What can hang from each mark:
k383: k361 k635
k270: k226 k383
k92: k361
k226: k270 k635
k464: k361
k635: k226
k361: k92 k226 k383 k464

Every row comes from one small tree of marks. Brackets hold a mark, then the marks that hang from it, in the order of their numbers. Every link used is in the known rows. Which tree was each row made from?
Known rows:
(k361 k92 k226 k383 k464): [-12.4 -43.4  18.9  11.1   6.4  17.2 -61.6   1.1   0.6  -4.5 -23.5 -25.4
  -2.9  -0.7 -13.9  -3.3  -3.3  38.1  18.1 -65.0  18.7 -14.1 -11.4   3.2
 -20.3  23.0  26.9]
(k464 (k361 (k226 (k270 (k383 k635))))): [  3.2  -7.4  10.2  32.7  16.9 -12.3 -50.2  -8.6 -37.9  21.7  19.5 -31.0
 -18.1  20.8  17.9  -0.8  21.3  55.4 -14.8 -22.8  -9.0  -1.1 -13.5  31.2
 -41.3  24.4  -6.8]
(k270 (k226 k635) (k383 (k361 k92 k464))): [-23.6 -16.0  13.5  10.5   4.5 -24.7 -56.2 -15.6  14.0  -4.2 -40.0 -11.8
 -25.2  -3.7  11.9   4.0  44.5  63.3  18.7 -48.3  18.4 -23.5 -30.2   2.3
 -13.6  19.5  19.6]
(k464 (k361 k226 k383)): [ -0.1 -16.5  29.0   8.9  25.4  13.3 -52.9  -7.9 -20.2 -13.4   4.6 -38.3
  -6.3  28.6  17.5   0.4   5.6  51.8 -21.6 -33.5 -33.0 -17.2 -15.6  21.5
 -35.3  35.7  41.1]
(k92 k361): [ 15.6  -4.6  16.1 -12.3   3.9  -9.4 -34.7 -19.8   8.4   0.5   1.6 -11.4
 -21.4  20.3  -9.3  -3.3   6.8  56.0 -20.1 -16.5 -16.9 -31.7 -13.3  19.5
 -35.7  39.0   3.6]
(k270 (k226 k635) (k383 (k361 k464))): [-17.6   0.5  12.9  -1.1  12.8 -33.2 -51.2 -24.6  14.6 -15.1 -43.0 -12.9
 -18.1   7.4  15.7   9.5  38.8  72.7   4.4 -35.9   3.9 -26.8 -34.6  12.8
 -16.3  16.3  30.0]
(k226 (k270 (k383 k361)) k635): [  1.5   8.4  15.0  12.9   8.8 -13.1 -32.0 -39.2  -1.8  16.8  -5.3   0.9
 -19.7  41.3   8.5   2.1  35.5  64.6   9.6 -13.8  15.5 -16.6 -29.5  16.6
 -17.8   2.8  -7.9]
(k383 (k361 k92 (k226 k270) k464) k635): [-23.7 -38.4  19.1  17.1   8.0  -7.5 -72.7   0.3  -0.1   5.7 -27.7   4.5
   4.1 -15.7 -12.3   5.4  21.5  33.2  34.1 -24.3  38.5  28.7 -10.3  16.3
 -23.1  40.1  12.6]
(k464 (k361 k92 (k383 (k635 (k226 k270))))): [-34.8 -56.8  13.8   8.6  25.8  17.9 -79.1  -9.2 -36.6  22.0  10.8   5.4
  -8.0  23.8  20.3 -13.5   1.9  60.5   7.4 -11.8   9.1  10.1  14.3 -21.4
 -39.9  28.0   5.6]
(k464 (k361 (k226 k270 k635))): [  2.9  -0.8  21.4  27.5   8.8  15.8 -36.6 -19.8 -20.5   0.0  17.4 -14.2
 -23.2  18.3   7.3   8.0  30.5  48.7 -10.1  -7.0 -10.3   7.2 -22.9  26.1
  -1.8  21.9   3.1]
(k270 k226): [ -1.2 -18.6  22.6 -12.7   9.8  -8.6 -57.5 -13.2  -4.7  13.4  10.6 -26.0
 -26.6 -10.2   8.5  13.8  16.7  48.7 -30.1 -29.7 -25.8 -33.3  -9.6   1.5
 -21.1  28.5  36.8]
(k464 (k361 k383)): [ -6.0 -20.8  30.3  -2.8  32.8   5.9 -55.3 -16.6 -15.1   2.8   5.8 -24.3
 -14.8  39.0  21.7  -5.0  15.1  60.3 -20.4 -19.2 -20.3 -23.3 -19.7   9.8
 -34.4  25.5  44.6]
(k361 k92 k464): [ -4.4 -30.4  25.1   9.4   7.4   4.8 -64.5   8.4   8.4  11.9  -1.5 -16.7
 -11.2  -9.0 -12.0  -3.7  18.2  45.1   9.5 -39.2  27.8 -13.2 -26.5   2.6
 -16.9  21.1  16.2]
(k361 k464): [  2.2 -13.0  22.3  -1.4  13.4  -4.3 -62.6  -1.6   8.1   4.4  -6.9 -16.2
  -6.5   2.5 -10.5   0.6  16.4  51.5  -7.8 -27.7  13.2 -18.4 -29.4  13.5
 -21.2  19.5  29.3]
(k383 (k361 k464) (k635 (k226 k270))): [-29.2 -26.8  14.1 -10.9  22.8  -7.9 -84.2  -8.9  -6.7  -2.5 -23.4  22.8
  17.7   6.8  -2.8   0.7  13.0  63.2  16.9   7.0  25.3  22.7  -7.3   2.8
 -38.3  32.4  20.2]
(k635 (k226 (k270 (k383 (k361 k92 k464))))): [-15.4 -20.5  18.6  14.5  10.1   3.2 -71.1  -1.2  -3.2  15.1  -1.8  -5.6
   6.3  22.0   0.4 -13.3  32.5  73.2  29.7 -16.7  23.3   1.5 -16.4  11.3
 -29.3  12.0 -15.7]
(k361 k92 (k226 (k270 k383) k635) k464): [  0.5 -19.7   1.4  41.9 -11.3   7.0 -37.1  -9.9  -7.3  15.8  -6.5 -17.6
 -21.8   2.9 -13.7  -2.8  26.0  49.6  31.1 -56.7  44.5  -9.7 -22.9  13.8
   1.1  -5.6 -28.7]
(k464 k361): [  5.5  -3.2  34.8   9.1  21.5   1.4 -56.9  -3.1 -12.3   4.7  23.6 -31.0
 -18.0  20.2  17.1  -0.8  28.7  56.8 -30.9  -2.9 -25.0 -13.9 -30.0  20.6
 -30.9  32.4  28.2]

Write each row's tree:
[-12.6 -29.3   6.9  -1.7   8.2   4.2 -71.5 -14.8 -25.7  25.1  20.9  10.9
   0.1   4.3  -0.5   1.1  -6.6  52.7  -4.9  -5.5  11.8   0.0   7.9 -12.9
 -41.7  22.8  -8.6]
(k383 (k635 (k226 k270)))
[-12.9 -47.9   9.9  11.3   1.5   5.2 -59.1  -7.6 -16.4   7.8 -13.4 -17.5
  -6.0  -5.4   0.2   4.0 -25.2  26.3   8.1 -65.8  18.1 -14.0   9.7 -17.2
 -46.7  37.0  16.0]
(k361 k92 k226 (k383 k635))
[  7.3  -2.8  -1.9  29.6  -4.0  -2.0 -34.7 -19.3  -4.3   8.5 -10.5 -17.6
 -16.1  13.4 -12.2   1.3  22.7  57.1  15.6 -46.7  27.0 -12.8 -27.2  24.4
  -0.5  -5.6 -14.0]
(k361 (k226 (k270 k383) k635) k464)
[  0.4 -16.0   9.9   7.1  -0.2  14.8 -33.6 -30.4  -4.9 -17.2 -16.6 -14.6
  -8.8  19.3   0.3   8.1 -12.8  40.6  -3.1 -53.1   4.6 -27.9 -11.4  -3.1
 -23.0  19.1  21.8]
(k361 (k226 k635) k383)
[  4.0 -11.7   0.0  -5.4  -4.3   3.3 -17.6 -40.0   6.2 -29.3 -34.7  -3.6
 -17.9  29.8 -10.8   0.9 -15.8  51.0  -2.8 -45.7  -9.1 -32.0  -4.8   8.7
 -25.9  35.0   6.0]
(k92 (k361 (k226 k635) k383))
[ -7.8 -26.7  -7.8  -5.8   4.4   6.4 -25.4 -37.9   9.3 -16.1 -52.1  14.9
 -15.8  28.1 -30.2  -3.2   1.2  59.9  22.8 -36.6  16.7 -13.4  -5.3  20.1
   1.9  16.5   4.2]
(k92 (k361 (k226 k270 k635) k383 k464))
[-16.8 -43.1  -8.7 -12.4  15.3  -8.3 -47.5 -26.1  -1.3  -1.3 -50.5  11.6
  -6.6  12.2 -25.0  -6.4 -10.4  55.7  16.5 -38.4  17.7  -5.4  10.2  21.0
 -26.1  33.8  12.3]
(k92 (k361 (k226 k270) (k383 k635) k464))
[ 13.3  -0.8 -12.2  16.7  -8.1 -10.2 -18.5 -28.1   7.4  -5.9 -26.4  -6.7
 -23.0  21.7 -22.3  -5.5  21.8  68.0  14.0 -39.4  11.6 -20.6 -21.4  37.7
  -6.3  10.0 -29.8]
(k92 (k361 (k226 (k270 k383) k635) k464))
[  6.6   1.2   0.0   5.0  -9.4  -2.4 -29.7 -17.0  20.5 -37.1 -36.9  -1.1
 -12.0  -0.4 -22.8   0.7   5.6  53.8   2.0 -35.1   6.2 -14.8 -25.2  25.7
 -15.7  38.9   2.1]
(k92 (k361 (k226 k635) k464))
[  1.9 -21.0  -2.0  21.9   7.6 -17.9 -54.6  -5.5 -14.5  19.8  -8.9 -18.2
  -5.6   0.1  -9.8   1.5   7.7  55.1  11.9 -47.5  26.1  -7.4 -13.2  23.6
 -27.8  11.2  -9.1]
(k361 (k226 (k270 (k383 k635))) k464)
[-20.1 -29.9  22.1  15.6   6.9 -12.0 -75.5   8.0   8.0 -17.3 -36.3  -8.5
   9.6 -22.0  -1.8   5.7   6.0  33.6  20.5 -39.3  28.5  15.0 -18.1  10.0
 -41.3  55.1  26.9]
(k383 (k361 k92 k226 k464) k635)
[  1.8 -10.2   0.4  10.8   3.2 -13.9 -64.5  -5.7 -25.7  11.5  18.3 -16.8
   2.0  11.9  19.5  -5.7 -13.1  65.2 -16.5 -34.4   3.2 -27.3  -4.3 -12.2
 -69.9  24.6 -15.4]
(k270 (k383 (k635 k226)))
[  5.9 -15.8 -12.2  10.6   3.8 -26.0 -37.4 -15.2  -2.7   6.4 -26.6  -8.3
 -13.7   8.0 -20.0  -7.7   5.1  64.8  11.4 -39.5  13.5 -12.4  -5.1  37.0
 -35.1  26.1 -24.6]
(k92 (k361 (k226 (k270 (k383 k635))) k464))
[-10.7 -43.0   5.1  -1.1  14.5   3.6 -52.3 -26.5 -23.7  18.7 -10.3  -6.0
  -7.6  13.7  -7.6   5.0 -15.8  36.0   3.1 -40.5  14.6  -8.6  11.1  -0.2
 -30.9  19.9  15.1]
(k361 (k226 k270) (k383 k635))
[-15.9 -20.9  20.3  26.4  -2.2   7.7 -51.5 -12.3   9.3  -8.6 -30.7   9.3
  -5.5  -2.5 -16.3   4.9  34.2  39.7  38.7 -24.3  37.4  20.8 -25.1  17.7
   5.6  24.1   4.4]
(k383 (k361 k92 (k226 k270 k635) k464))
[ -6.9   6.3  13.8   0.5   5.0 -29.8 -40.7 -34.8   3.0  -2.4 -22.0 -17.2
 -25.8  15.5  26.0  12.7  33.3  64.4 -11.9 -32.3 -13.0 -37.5 -25.8   6.3
 -27.0  21.6  19.5]
(k270 (k226 k635) (k383 k361))
[-21.4 -33.8  13.5  17.2  17.6 -28.0 -70.7  -8.2  -1.4  28.8 -25.9   0.3
 -10.4   9.1  -2.1  -8.0  32.5  55.6  34.7 -28.3  50.7   4.5 -17.3   9.7
 -32.4  15.9  -4.0]
(k226 (k270 (k383 (k361 k92 k464) k635)))
[-35.0 -60.7   4.6  -3.6  13.6   7.4 -87.5   2.5 -11.1  -0.7 -26.6   8.1
  10.1  -2.4   0.7 -11.2 -20.3  56.6  19.3 -48.1  36.5  -5.4   6.5 -35.0
 -49.2  28.3  20.5]
(k361 k92 (k383 (k635 k226)) k464)
[ 10.6  21.4  15.7  26.0  -3.6 -11.0 -31.2 -25.3   0.1 -21.6 -12.0 -26.1
  -5.3  24.4  17.3  10.4  16.5  51.6  -1.3 -37.6  -2.9 -18.7 -31.9  19.5
 -35.7  26.2   0.5]
(k270 (k383 (k361 (k226 k635))))
[-38.8 -70.0   2.0  -2.8  18.2  11.8 -83.7  -7.5 -17.1  20.3 -20.6  19.1
   2.2   4.9  -9.9 -12.5  -9.9  57.9  32.1 -34.6  47.0   5.9  15.5 -29.5
 -30.3  10.8   3.2]
(k361 k92 (k383 (k635 (k226 k270))) k464)
[-17.5 -40.0   8.8  16.1  -2.1  18.3 -50.7 -11.5   5.1 -15.3 -37.0 -10.9
  -9.3   0.5 -12.1  -0.1  -3.6  40.4  26.5 -70.1  37.8 -14.2 -16.9  -8.4
  -9.8  15.5  21.0]
(k361 k92 (k226 k635) k383 k464)
[ -4.9  -2.4  15.2  35.9  -7.1  -8.6 -47.6  -4.9  11.1 -21.4 -33.2 -21.7
  -3.9   5.6   3.3   2.1  26.4  53.6  27.9 -53.6  29.5  -7.3 -37.4  19.1
 -23.1  25.3  -2.4]
(k270 (k383 (k361 k92 (k226 k635) k464)))
[-16.9  -7.2   6.2   3.6  18.2 -25.7 -80.6  -1.2  -4.7 -15.8 -26.3  -4.3
  20.1  13.0  17.1  -6.0   5.2  73.8   7.0 -22.3  15.3  -4.8 -19.5   3.4
 -67.2  33.0   9.3]
(k270 (k383 (k361 k464) (k635 k226)))
[-18.3 -20.4  18.0  -7.7  17.1  -4.9 -73.7 -17.1 -15.8   4.9   0.4  19.3
  11.2  13.8   6.1   4.8   6.4  55.2   3.4  12.0   6.3  13.1   1.3  -4.3
 -48.0  37.5   3.3]
(k383 k361 (k635 (k226 k270)))
[-12.1 -26.8  22.7  26.3   6.5  20.9 -45.5 -14.8 -14.4 -14.8  -7.3 -22.2
 -19.3  21.0  17.1   0.7   8.5  43.1   3.8 -45.8   0.0  -9.8 -17.4  -0.8
 -19.5  31.0  19.8]
(k464 (k361 k92 (k226 k635) k383))
[-29.1 -60.0   9.8  -2.1  19.2  -7.5 -74.2  -4.3   0.3  14.7 -37.6  -0.5
  -6.4  -3.4  -6.3  -8.4  -8.5  45.2  22.7 -58.1  47.4 -13.1  -6.8 -22.3
 -35.7  24.0  27.5]
(k361 k92 (k383 k635) k464)
[-22.6 -26.4  20.9   4.2   4.4   0.2 -81.8   0.9  -9.2  -6.4  -1.8   7.3
  11.8  -2.7  13.1  -0.3  -0.9  47.1   7.1 -13.6  13.7   9.1  -1.9 -22.2
 -64.5  51.5   8.0]
(k383 (k361 k92) (k635 k226))
[  9.9 -18.3   9.2 -12.0   2.6   5.3 -29.5 -26.8   2.7 -17.4 -19.4 -18.0
 -11.0  26.9  -9.4  -3.8 -16.1  51.7 -11.4 -46.0 -26.5 -34.2   2.4  19.0
 -39.0  40.7  14.7]
(k92 (k361 k226 k383))
[-36.8 -42.7  16.4   2.3  15.0  -0.6 -88.6  -0.2  -5.9   7.6 -19.1  22.7
  11.5  -6.5  -5.4  -4.4  16.3  53.6  31.8  -3.5  36.9  26.3  -2.8  -8.4
 -36.3  33.0   5.1]
(k383 (k361 k92 k464) (k635 (k226 k270)))
[ -8.3 -17.4  32.4  17.2   3.8   5.4 -67.8   9.1  11.9 -19.8 -22.3 -20.4
   6.0 -10.5  -6.0   5.1  19.7  35.3  18.8 -33.9  13.8   8.0 -29.2  22.0
 -25.7  45.7  30.0]
(k383 (k361 k92 k226 k464))
